What can hang from each mark:
F: P R Z
C: Q
V: C
E: Q R U
P: F
R: E F
Y: Z
U: Y
Q: E

Each row was made from one small tree. The marks that hang from a mark follow it in brackets, in alphabetical order. Every link used is in the known rows. Write each row's tree.
Known rows:
F{P R{E{U}} Z}: [ 1.421 -0.731  2.241 -3.333  3.129 -4.229  0.550  2.611 -4.167 -4.494
  5.661 -0.009  1.390 -2.750  1.262  1.836 -4.705 -0.891 -0.227  2.442]
V{C{Q{E}}}: [-1.712  1.465 -0.026 -2.860  0.934 -6.830 -2.253  0.455 -1.288 -4.558
  2.293  0.343 -0.773  0.921  2.485  2.261  1.714  1.875 -0.080 -1.800]
R{F}: [-1.329  1.134 -0.166 -2.858  1.519 -2.634 -1.691 -0.193 -0.645  1.116
  1.064  0.348 -0.089 -1.077 -1.120  1.789 -0.969  1.643  0.004 -0.208]
V{C{Q{E{R U}}}}: [-4.994  3.011 -0.515 -2.515  3.197 -6.949 -3.812  2.628 -3.745 -2.844
  2.501  0.812 -2.957  2.495  0.335  4.345  1.479 -0.555 -0.560 -1.489]
U{Y}: [-1.510 -1.799  0.648 -3.310  1.448 -3.014 -1.808  1.696 -2.111 -1.820
  0.707 -1.186  2.590 -1.089 -0.822  2.013 -2.774  2.481  0.286  1.091]
E{Q R{F} U}: [-6.444  3.791 -0.434 -0.184  3.831 -0.932 -2.701  3.013 -2.923  1.590
  0.087  1.799 -2.682  1.156 -1.925  4.192 -2.978 -0.099 -0.247  0.530]
R{E{Q U} F{Z}}: [-3.924  1.624  0.376  0.569  2.873 -1.871 -0.376  2.207 -1.127 -1.481
  2.482  1.344 -0.472 -1.417  0.243  1.780 -3.847  0.029  1.199  1.766]
F{P R Z}: [ 3.013 -0.390  1.813 -3.966  2.288 -4.257  0.561  1.666 -4.072 -4.133
  4.359 -0.449  1.880 -3.713  1.392  1.126 -5.721  0.150  0.324  2.154]
C{Q{E{R U{Y}}}}: [-5.031  0.748  1.433 -2.995  3.012 -5.254 -2.143  4.981 -4.580 -1.409
  2.462  0.097  0.405  0.636 -0.576  3.869  0.014  0.656 -0.719  0.701]
E{R}: [-0.715  0.106 -0.375 -3.196  3.326 -3.463 -5.695  0.976 -3.824 -0.866
  1.042  1.020 -1.803 -0.614 -0.778  3.330 -2.928  0.149 -0.310  0.584]
V{C{Q{E{R}}}}: [-1.623  2.745 -0.333 -2.815  2.188 -7.313 -5.069  0.996 -2.759 -3.865
  2.516  0.908 -2.224  1.480  1.547  3.116  0.608  0.646 -0.231 -2.023]
P{F}: [-1.270 -2.782 -0.380 -2.017  2.166 -3.677 -3.144  1.105 -3.052 -0.161
  2.345 -0.406 -0.798 -1.540  2.183  2.100 -0.866  1.690  0.619 -0.185]
V{C{Q{E{U}}}}: [-4.938  1.396 -0.295 -2.725  1.694 -6.863 -0.988  2.268 -2.110 -3.545
  2.304  0.178 -1.487  1.733  0.856  3.631  2.645  1.016 -0.505 -1.345]
C{Q{E}}: [-1.001 -0.768  0.433 -3.320  1.363 -5.213 -1.488  1.751 -2.555 -2.731
  2.701  0.822 -0.154 -1.409  1.941  2.184  0.938  1.786 -0.699  0.520]
Q{E{R{F} U}}: [-6.187  3.694 -0.562 -1.770  3.591 -2.423 -2.242  2.278 -3.475  1.845
  1.532 -0.115 -2.743  1.347 -1.398  4.328 -0.396 -0.500  0.307 -0.171]
R{E{Q U} F}: [-4.755  1.695  0.144 -0.041  2.688 -0.739 -1.161  1.594 -0.613 -0.479
  1.003  1.657 -0.810  0.191 -0.192  2.781 -1.979  1.367 -0.323  0.812]
E{Q R U{Y{Z}}}: [-6.844  0.047  0.280 -1.359  2.841  0.046 -1.503  6.434 -4.531 -1.771
  2.195  0.239 -0.208  1.138 -1.160  5.169 -5.281  0.299 -1.560  2.308]
R{E F}: [ 0.209  0.621  0.400 -2.273  1.665 -2.279 -2.985 -1.304 -0.180 -0.129
  2.230  0.913  0.465 -0.991  0.038  0.996 -1.267  1.548 -0.329 -0.166]
Q{E{U{Y}}}: [-6.444 -0.966  0.254 -2.641  2.271 -2.598  0.062  4.024 -3.288 -1.619
  1.116 -2.214  0.938  0.615 -0.340  3.776 -0.724  1.727  0.785  1.022]
P{F{R{E{U}} Z}}: [-0.121 -1.312 -0.997 -2.239  2.991 -5.299  0.053  3.294 -3.811 -2.982
  6.027 -0.248 -0.880 -2.412  2.877  1.516 -2.414 -0.896  1.322  1.635]
Q{E{R}}: [-2.395  1.135 -0.795 -2.721  3.339 -3.177 -4.718  1.536 -4.172 -1.934
  1.781  0.087 -2.367 -0.175  0.782  3.872 -2.188  0.357  0.629  0.315]

Which tree is each row?
[-1.972 -0.069  3.975 -1.959  2.618 -1.664 -1.414  0.240 -2.054  0.667
  3.059  0.594  1.120 -0.646 -0.699  2.148 -1.678  0.789 -1.355  0.598] : R{E{U} F{P}}
[-0.740  2.333  3.056 -1.474  3.005 -3.105 -2.486  1.043 -4.252 -0.318
  3.692 -0.459  0.060 -2.316  0.850  1.847 -4.521 -0.617  1.606  0.321] : Q{E{R{F{P Z}}}}
[-5.595  1.120 -0.943 -2.382  4.207 -3.241 -3.297  3.246 -5.078 -0.795
  1.430 -0.069 -3.188  0.939 -0.420  4.928 -0.917 -0.513  0.101  0.442] : Q{E{R U}}
[-5.303  2.576  2.776 -1.744  3.742 -1.732 -1.985  2.255 -4.831  1.669
  2.447 -0.298 -1.341  0.748 -0.633  4.193 -1.505 -0.252 -0.439  0.159] : Q{E{R{F{P}} U}}
[-1.365  0.099 -0.077 -4.035  2.427 -3.192  0.450  3.336 -2.312 -3.381
  3.179 -0.589  2.046 -0.159 -0.376  2.500 -2.350  1.459 -0.495  1.659] : F{R{E{U{Y}}}}
[ 1.478 -0.982 -1.492 -2.788  2.316 -5.641 -0.098  2.540 -3.578 -2.674
  4.935 -0.784 -0.440 -3.479  3.093  1.121 -3.258  0.135  1.807  1.009] : P{F{R Z}}
[-0.833  0.467 -1.145 -3.923  2.841 -3.604 -0.577  1.955 -2.611 -3.272
  3.524  0.759 -0.741 -0.371  0.247  3.020 -1.531  0.659 -1.087  1.620] : F{R{E{U}}}
[-5.189 -0.699  1.357 -3.142  1.817 -4.805  0.781  4.635 -3.121 -1.953
  2.330 -0.694  1.813 -0.020  0.099  3.121  0.978  2.036 -0.462  1.016] : C{Q{E{U{Y}}}}
[ 0.463  1.274 -1.242 -2.163  2.423 -1.902 -1.574  1.479 -1.365 -5.327
  2.400  1.564 -0.259 -1.353  2.684  2.039 -4.360  2.243 -0.450  1.779] : F{R{E{Q}}}
[ 3.403 -0.876  2.357 -4.133  2.177 -2.816 -1.628  0.271 -2.851 -4.331
  4.396  0.458  1.690 -2.260  2.206  1.633 -4.058  1.775 -1.677  1.439] : F{P R{E}}
[-3.070  0.772  0.259 -2.068  2.677 -2.383 -1.736  0.169 -0.903  0.639
  2.151  1.041 -0.478 -0.057 -1.365  2.331 -0.380  0.632 -0.343  0.518] : R{E{U} F}
[-2.860  1.271 -1.086 -1.826  3.389 -1.857 -0.167  3.198 -2.355 -4.298
  2.424  1.585 -0.964 -0.082  1.487  3.336 -3.418  1.112 -0.995  2.205] : F{R{E{Q U}}}
[-5.393 -1.551  1.323 -3.357  0.719 -3.333  2.131  6.150 -3.396 -2.341
  4.469 -0.999  1.742 -0.197  0.412  3.843  0.340  1.382 -2.167  1.614] : C{Q{E{U{Y{Z}}}}}
[-5.093 -1.271  1.005 -0.643  2.804 -1.021 -1.528  3.686 -2.011 -3.329
  0.618  0.242  1.516  0.222  0.315  3.109 -3.657  2.576 -0.041  1.968] : R{E{Q U{Y}}}
[-6.932  3.254  0.448 -1.948  3.129 -2.056 -1.051  3.728 -3.327  1.664
  1.329 -1.527  0.027  1.499 -2.128  3.886 -1.140  0.562  0.959  0.004] : Q{E{R{F} U{Y}}}
[ 0.897  1.198  3.434 -2.056  2.909 -3.279 -3.335  0.577 -4.022  0.696
  3.344  0.720  0.376 -2.560 -0.714  1.174 -5.545 -1.087  0.545  0.816] : E{R{F{P Z}}}
[-4.380 -0.270  0.334 -3.020  2.329 -5.061 -0.052  3.402 -3.381 -1.763
  2.751  0.734 -0.771 -0.297  0.700  3.576  1.970  0.979 -0.969  0.825] : C{Q{E{U}}}
[-5.316 -2.047  0.689 -1.055  1.647  0.447  0.013  5.134 -2.248 -3.647
  2.846 -0.058  1.666  0.186  0.405  3.902 -4.484  1.873 -1.545  2.608] : R{E{Q U{Y{Z}}}}
[-0.413  1.614  3.151 -2.736  2.948 -2.218 -4.146 -0.001 -3.543  1.524
  2.112  0.726  0.221 -0.800 -1.203  2.520 -3.444  0.458 -1.044 -0.115] : E{R{F{P}}}
[ 0.960 -0.052  3.118 -2.256  1.574 -2.984 -0.319  0.272 -2.368 -0.118
  2.986 -0.163  2.090 -3.291 -0.236  0.599 -4.239  0.201  0.715  1.033] : R{F{P Z}}
[-5.460  3.581 -0.250  0.319  3.835 -2.320 -1.679  3.515 -3.306  0.782
  1.397  1.387 -2.218 -0.687 -1.620  3.278 -4.901 -1.559  1.243  1.397] : E{Q R{F{Z}} U}
[-0.589  0.807  3.853 -0.300  1.932  0.188 -2.225 -0.169 -1.078 -1.579
  1.833  1.510  1.415 -1.434  1.848  1.365 -4.416  2.637 -0.692  0.903] : R{E{Q} F{P}}
[-6.493 -1.499  0.037 -2.853  1.276 -1.021  1.684  5.582 -3.515 -2.175
  3.181 -2.334  0.984  0.454 -0.162  4.797 -1.297  1.132 -0.592  1.826] : Q{E{U{Y{Z}}}}
[ 2.613 -0.006  2.333 -1.536  2.432 -2.515 -0.400  2.037 -3.135 -6.573
  4.457  0.776  1.644 -3.675  3.534  0.904 -7.493  0.977  0.272  2.790] : F{P R{E{Q}} Z}
